Each row was made from one small tree. The marks that hang from a mark follow it in brackets, in the order of their numbers. Every link used is in the known rows. Write each row's tree.
Known rows:
j361[j18[j626] j865[j744] j876]: -1.50 +3.37 +5.05 -4.03 -1.27 -3.79 +0.67 -0.30 +3.74 -3.76 -3.50 -1.38 +2.25 +1.46 -5.12 -1.11 -1.58 -0.71 -0.28 +0.29 -1.19 +2.16 +1.15 +0.01 +1.99 -2.11 -2.55
j701[j361]: -1.61 +2.41 +3.27 -0.76 -1.32 -2.61 +2.28 -0.84 +0.25 -2.51 +1.98 -1.19 +1.43 -0.65 -1.67 -3.41 +1.79 -1.04 +1.22 +0.75 -0.38 +0.34 -0.60 -0.14 +0.83 -1.57 -0.52
j18[j361[j701] j626]: -1.20 +2.06 +3.33 -1.40 -1.82 -4.43 +3.70 -0.37 +2.69 -4.12 +1.73 -1.56 -0.23 -0.63 -1.01 -3.73 +0.53 +0.41 -1.36 -0.54 -0.63 +3.54 -1.34 +0.22 +2.34 -2.13 -3.07
j701[j18]: -0.84 +2.20 +2.81 -0.85 -2.21 -2.54 +1.97 +0.97 +0.09 -3.31 +0.84 -0.24 +1.79 +0.20 -1.58 -4.38 +1.24 +0.36 +0.04 +1.77 +0.23 +1.32 -1.15 +1.44 +1.30 +0.54 -1.08
j744[j865[j361[j18[j626] j701]]]: -4.15 +4.40 +3.14 -3.92 -1.42 -5.56 +2.55 +0.01 +3.57 -5.21 +0.93 -1.21 +0.57 -2.64 -2.57 -3.12 +1.00 +0.97 -1.23 -1.18 +0.05 +3.78 -0.50 -0.28 +2.48 -3.02 -2.22
j876[j361[j18]]: -1.52 +2.82 +2.96 -3.03 -1.67 -4.24 +2.08 +0.06 +1.80 -2.91 +0.37 -0.73 +1.24 -1.48 -1.98 -1.85 +0.99 +1.60 +0.46 +0.98 -1.66 +0.35 -0.39 -0.09 +0.31 +0.36 -0.63
j876[j361]: -1.74 +2.09 +2.32 -1.61 -1.36 -3.57 +2.09 -0.99 +0.85 -2.67 +1.50 -1.28 +0.95 -1.21 -0.95 -2.30 +1.77 +0.72 +0.60 +1.15 -1.42 +1.18 -0.52 +0.79 -0.15 +0.04 -0.76
j18[j361[j701 j876] j626]: -2.18 +1.63 +3.72 -1.68 -2.04 -4.52 +3.94 -1.41 +3.49 -4.21 +0.43 -2.28 -0.26 -0.42 -1.15 -2.46 -0.32 +0.43 -1.38 -0.80 -0.14 +3.41 -0.64 -0.48 +2.16 -2.26 -3.54
j744[j865]: -1.86 +2.53 +2.79 -1.16 -1.50 -1.73 +2.45 -0.29 +1.05 -3.92 +2.16 -0.78 +1.33 -1.24 -1.88 -3.91 +1.46 -0.35 +0.86 +0.26 +0.71 +2.78 -0.47 +0.81 +0.42 -0.39 -0.92
j865[j361[j18 j876] j744]: -1.93 +4.99 +3.94 -4.16 -1.83 -3.51 +1.73 -1.26 +3.11 -3.16 -1.94 -2.78 +2.14 -0.57 -2.71 -0.85 +0.24 +0.62 +0.55 +1.09 -1.29 +0.64 -0.30 -0.06 +1.06 -2.00 -0.87
j865[j361[j18] j744]: -1.34 +5.88 +3.37 -3.89 -1.46 -3.67 +1.32 -0.17 +2.55 -3.00 -0.69 -1.97 +2.42 -0.46 -2.88 -2.11 +0.90 +0.82 +0.42 +1.34 -1.57 +0.80 -0.81 +0.29 +1.09 -1.99 -0.28
j865[j361[j701 j876] j744]: -2.76 +4.54 +3.64 -3.33 -2.16 -4.30 +2.72 -2.64 +3.03 -3.20 -0.80 -2.54 +1.01 -0.93 -0.91 -0.75 +1.94 +0.58 +0.19 +0.55 -0.79 +2.79 -0.78 -1.01 +0.82 -3.16 -1.69
j744[j865[j361[j18]]]: -2.69 +4.22 +2.42 -3.32 -1.94 -3.41 +2.04 +0.32 +2.42 -4.56 +1.16 -1.78 +1.75 -2.38 -2.48 -2.50 +0.96 +1.15 -0.08 -0.37 +0.13 +2.35 -0.55 +0.66 +1.41 -1.46 -0.24
j701[j18[j626] j361[j876]]: -3.00 +1.84 +3.47 -1.74 -1.02 -3.70 +1.57 -0.39 +0.29 -3.93 -0.65 -2.32 +1.22 -0.26 -2.33 -3.46 +0.38 -1.03 -0.02 +0.36 +0.07 +0.94 +0.07 +0.99 +2.91 -2.02 -1.61
j701[j361[j18[j626] j865[j744] j876]]: -2.29 +3.48 +5.63 -3.92 -0.54 -3.95 +0.43 -0.96 +2.91 -3.08 -2.84 -2.00 +2.22 +0.83 -5.40 -0.85 -0.94 -1.62 +0.31 -0.08 -1.47 +1.33 +1.67 -0.63 +2.51 -3.33 -1.80
j18[j361[j701]]: -0.66 +2.43 +3.37 -0.85 -2.50 -3.84 +4.23 -1.10 +2.29 -3.42 +2.36 -1.12 +0.11 -1.24 -0.30 -3.23 +0.92 +0.95 -0.48 -0.17 -0.14 +3.09 -1.71 -0.88 +1.27 -1.47 -2.30
j701[j18[j361[j865[j744] j876] j626]]: -0.68 +2.51 +4.08 -3.12 -1.51 -3.42 +1.58 -0.78 +2.21 -3.59 -2.48 -2.92 +1.74 +1.17 -3.28 -2.83 -1.06 -0.15 -1.82 +0.25 -0.92 +4.18 +0.16 +0.88 +3.45 -2.49 -2.14
j865[j361 j744]: -1.31 +4.80 +2.75 -2.89 -1.16 -2.63 +1.68 -0.97 +1.88 -2.58 +0.47 -2.41 +2.28 -0.20 -1.40 -2.50 +1.66 +0.40 +0.48 +1.95 -1.38 +1.77 -1.00 +1.10 +1.08 -2.45 -0.33

Write each row's tree:
-2.09 +3.76 +5.52 -4.21 -1.86 -5.07 +1.54 -0.72 +4.35 -3.68 -3.15 -1.05 +1.52 +0.75 -4.16 -0.66 -0.60 -0.22 -0.68 -0.66 -0.66 +3.36 +0.77 -1.58 +2.08 -2.37 -3.32 | j361[j18[j626] j701 j865[j744] j876]
-4.12 +3.49 +2.80 -2.85 -2.36 -4.48 +3.67 -1.42 +1.91 -4.91 +0.50 -2.10 +0.48 -2.81 -0.48 -2.27 +2.02 +0.86 -0.34 -0.92 +1.36 +3.84 -1.02 -0.48 +1.82 -1.60 -1.27 | j744[j865[j361[j701[j18] j876]]]
-2.81 +1.96 +4.85 -3.30 -1.48 -4.77 +1.75 -0.48 +2.54 -3.66 -1.94 -1.54 +1.62 +0.04 -5.04 -0.58 -1.36 -1.44 +0.25 -0.86 -0.44 +1.12 +1.32 -0.89 +2.12 -2.25 -1.89 | j701[j361[j18[j626] j865 j876]]
-1.52 +2.80 +4.78 -3.12 -1.70 -4.33 +2.57 -2.10 +3.99 -3.26 -1.71 -2.45 +0.90 +0.66 -2.59 -1.30 -0.65 +0.06 -1.57 -0.70 -0.79 +4.87 +0.03 -0.96 +2.85 -3.54 -3.33 | j18[j361[j701 j865[j744] j876] j626]
-2.80 +2.43 +4.65 -2.52 -2.05 -5.19 +2.99 -0.49 +3.72 -4.66 -1.34 -0.61 +0.55 -0.30 -2.56 -1.28 -0.48 +0.13 -0.51 -0.49 +0.27 +1.66 -0.03 -0.96 +1.43 -1.48 -3.46 | j361[j18[j626] j701 j876]
-1.21 +1.07 +3.38 -1.86 -1.51 -3.45 +3.26 -1.02 +2.87 -3.67 +0.28 -2.81 +0.52 +0.01 -1.81 -2.90 -1.32 -0.04 -0.75 -0.03 -0.29 +2.25 +0.03 +0.86 +2.15 -1.77 -2.56 | j18[j361[j876] j626]
-1.85 +2.44 +3.57 -3.73 -1.11 -5.52 +0.76 +0.41 +2.66 -3.59 -1.08 -0.71 +1.70 -0.54 -3.92 -1.26 -0.38 +0.61 -1.09 +0.19 -1.88 +2.26 +0.66 +0.33 +1.59 -0.64 -1.64 | j876[j361[j18[j626] j865]]
-4.18 +3.76 +3.12 -4.16 -0.98 -4.46 +1.94 -0.60 +3.67 -5.58 -0.48 -2.86 +1.52 -1.91 -3.37 -1.81 -0.34 +0.31 -0.57 -1.09 +0.11 +2.63 +0.61 +0.67 +2.01 -2.43 -1.78 | j744[j865[j361[j18[j626] j876]]]
-4.61 +3.40 +2.85 -3.22 -1.52 -5.23 +2.75 -1.11 +2.76 -5.67 -0.19 -2.44 +0.28 -2.32 -1.41 -2.76 +1.74 +0.45 -1.20 -1.12 +1.43 +4.54 -0.42 +0.48 +2.88 -2.84 -2.12 | j744[j865[j361[j701[j18[j626]] j876]]]
-2.25 +5.27 +3.41 -2.82 -1.86 -3.78 +2.23 -1.34 +2.05 -2.90 +0.66 -1.77 +1.21 -0.58 -0.95 -2.05 +2.47 +0.96 +0.16 +0.95 -0.93 +2.76 -1.21 -0.49 +1.11 -3.15 -1.23 | j865[j361[j701] j744]
-1.03 +2.73 +4.09 -2.90 -3.16 -5.12 +2.56 +0.21 +3.10 -3.58 -0.35 +0.98 +1.51 -0.65 -3.17 -1.30 +0.44 +0.36 -0.25 -0.45 +0.28 +2.56 -0.92 -2.05 +1.01 -0.32 -2.25 | j361[j18 j701 j865]
-2.42 +3.81 +3.49 -3.42 -0.87 -5.75 +0.66 -0.48 +2.05 -3.50 -1.81 -1.03 +1.02 -0.17 -2.56 -2.66 +1.31 +1.20 -1.55 +0.63 -1.61 +4.34 -0.38 +0.07 +2.81 -2.17 -1.92 | j876[j361[j701[j18[j626]] j865[j744]]]
-2.02 +1.99 +4.42 -2.67 -1.77 -3.70 +1.96 +0.22 +3.13 -4.48 -1.39 -1.03 +1.22 +0.26 -3.41 -1.97 -1.06 -0.38 -0.03 +0.38 -0.39 +0.74 +0.60 +0.62 +1.05 -0.92 -2.91 | j361[j18[j626] j876]
-1.22 +4.31 +4.01 -4.12 -1.60 -4.16 +0.51 -0.38 +2.48 -2.38 -1.86 -1.06 +2.15 -0.39 -3.54 -0.99 +0.52 +1.04 -0.04 +1.11 -2.80 +1.78 +0.49 -0.58 +0.78 -0.57 -0.60 | j876[j361[j18 j865[j744]]]
-0.77 +1.97 +3.41 -1.67 -3.00 -4.51 +3.73 -1.32 +2.55 -3.14 +1.17 -0.72 +0.55 -0.86 -1.64 -1.78 +0.77 +0.58 -1.10 -0.88 +0.14 +4.03 -1.53 -1.58 +1.56 -1.24 -2.03 | j18[j361[j701 j865]]
-2.78 +4.69 +3.38 -3.30 -2.30 -4.50 +2.60 -1.72 +2.10 -3.44 -1.38 -2.70 +1.28 -0.91 -0.50 -1.73 +2.16 +1.10 -0.17 +0.62 -0.14 +2.86 -1.07 -0.67 +2.13 -2.34 -1.43 | j865[j361[j701[j18] j876] j744]
-2.58 +4.16 +4.26 -4.47 -1.01 -6.16 +1.00 -0.63 +3.78 -3.29 -2.25 -0.89 +1.21 -0.41 -3.61 -1.07 +0.55 +1.03 -1.33 +0.06 -2.62 +3.42 +0.49 -1.16 +2.24 -2.11 -2.21 | j876[j361[j18[j626] j701 j865[j744]]]
+0.88 +3.25 +3.90 -2.21 -1.68 -2.20 +1.85 -0.80 +1.90 -2.50 -0.07 -1.95 +1.68 +0.51 -2.64 -2.65 -0.06 -0.02 -0.37 +0.70 -1.22 +3.29 -0.51 +0.05 +1.80 -1.79 -0.89 | j18[j361[j865[j744]]]
-0.93 +3.66 +4.25 -1.95 -1.15 -2.24 +0.95 -1.11 +0.82 -2.06 -0.19 -1.42 +2.06 +0.50 -3.67 -2.47 +1.30 -1.48 +1.16 +0.63 -1.18 +1.65 +0.10 -0.35 +1.62 -2.65 -0.13 | j701[j361[j865[j744]]]
-2.16 +2.44 +4.30 -2.38 -3.39 -4.50 +3.59 -0.99 +3.02 -3.81 -0.47 -0.43 +0.97 -1.13 -1.77 -0.92 +0.08 +0.56 +0.39 -0.29 +0.32 +0.92 -0.64 -1.98 +0.34 -0.20 -2.47 | j361[j18 j701 j876]
-3.62 +4.63 +3.38 -3.52 -1.52 -4.97 +1.93 -1.16 +2.45 -3.98 -2.12 -2.89 +1.19 -0.33 -1.43 -2.39 +1.06 +0.65 -1.15 +0.75 -0.28 +3.42 -0.56 +0.41 +3.10 -3.32 -2.36 | j865[j361[j701[j18[j626]] j876] j744]
-1.47 +3.08 +4.70 -2.79 -1.21 -2.36 +1.48 -2.26 +1.59 -2.01 -1.49 -1.96 +1.94 +0.45 -3.42 -0.84 +0.70 -1.85 +1.38 +0.36 -0.71 +1.80 +1.10 -1.01 +1.54 -2.70 -0.68 | j701[j361[j865[j744] j876]]
-2.36 +3.08 +4.68 -2.98 -0.66 -3.41 +0.58 -0.65 +0.86 -3.34 -2.86 -2.24 +1.96 +0.96 -3.98 -2.52 +0.09 -1.55 -0.12 +0.60 -0.88 +2.51 +1.00 +0.38 +3.46 -3.01 -1.39 | j701[j18[j626] j361[j865[j744] j876]]
-2.87 +4.82 +4.00 -4.39 -0.84 -4.26 +1.05 -0.79 +3.63 -3.86 -2.39 -3.22 +1.88 +0.04 -3.47 -1.38 -0.41 +0.35 -0.24 +0.92 -1.43 +1.34 +0.45 +0.86 +1.90 -2.92 -1.82 | j865[j361[j18[j626] j876] j744]
-2.98 +2.26 +4.83 -2.65 -1.00 -4.11 +1.84 -0.43 +2.22 -3.86 -0.79 -2.00 +1.28 -0.36 -3.60 -1.67 -0.67 -1.16 +0.63 -0.30 -0.72 -0.22 +0.71 -0.65 +1.81 -2.29 -2.10 | j701[j361[j18[j626] j876]]
-1.10 +1.32 +4.03 -2.09 -3.19 -4.56 +4.42 -2.18 +3.42 -3.46 -0.31 -1.40 +0.30 -0.78 -1.65 -0.31 +0.18 +0.17 -0.82 -1.35 +0.39 +4.14 -0.78 -1.86 +1.51 -1.46 -2.46 | j18[j361[j701 j865 j876]]
-4.17 +3.87 +2.22 -2.63 -1.47 -4.86 +2.37 +0.09 +1.84 -5.31 +1.35 -1.67 +0.60 -2.31 -1.34 -4.53 +2.14 +0.97 -1.59 -1.11 +1.03 +4.95 -1.20 +0.90 +3.23 -2.73 -1.62 | j744[j865[j361[j701[j18[j626]]]]]
-1.66 +3.97 +3.80 -4.62 -0.77 -4.91 +0.01 +0.09 +2.83 -3.21 -2.16 -1.42 +1.94 +0.01 -4.21 -1.33 -0.23 +0.48 -0.90 +0.89 -2.99 +2.42 +0.86 +0.41 +2.22 -1.80 -1.31 | j876[j361[j18[j626] j865[j744]]]
-0.12 +2.85 +3.84 -2.71 -2.38 -3.03 +2.05 -1.08 +1.74 -2.96 -1.95 -2.57 +1.88 +0.45 -2.48 -2.23 -0.43 +0.16 -0.99 +0.57 -0.99 +3.31 -0.41 +0.01 +2.50 -1.21 -1.28 | j701[j18[j361[j865[j744] j876]]]
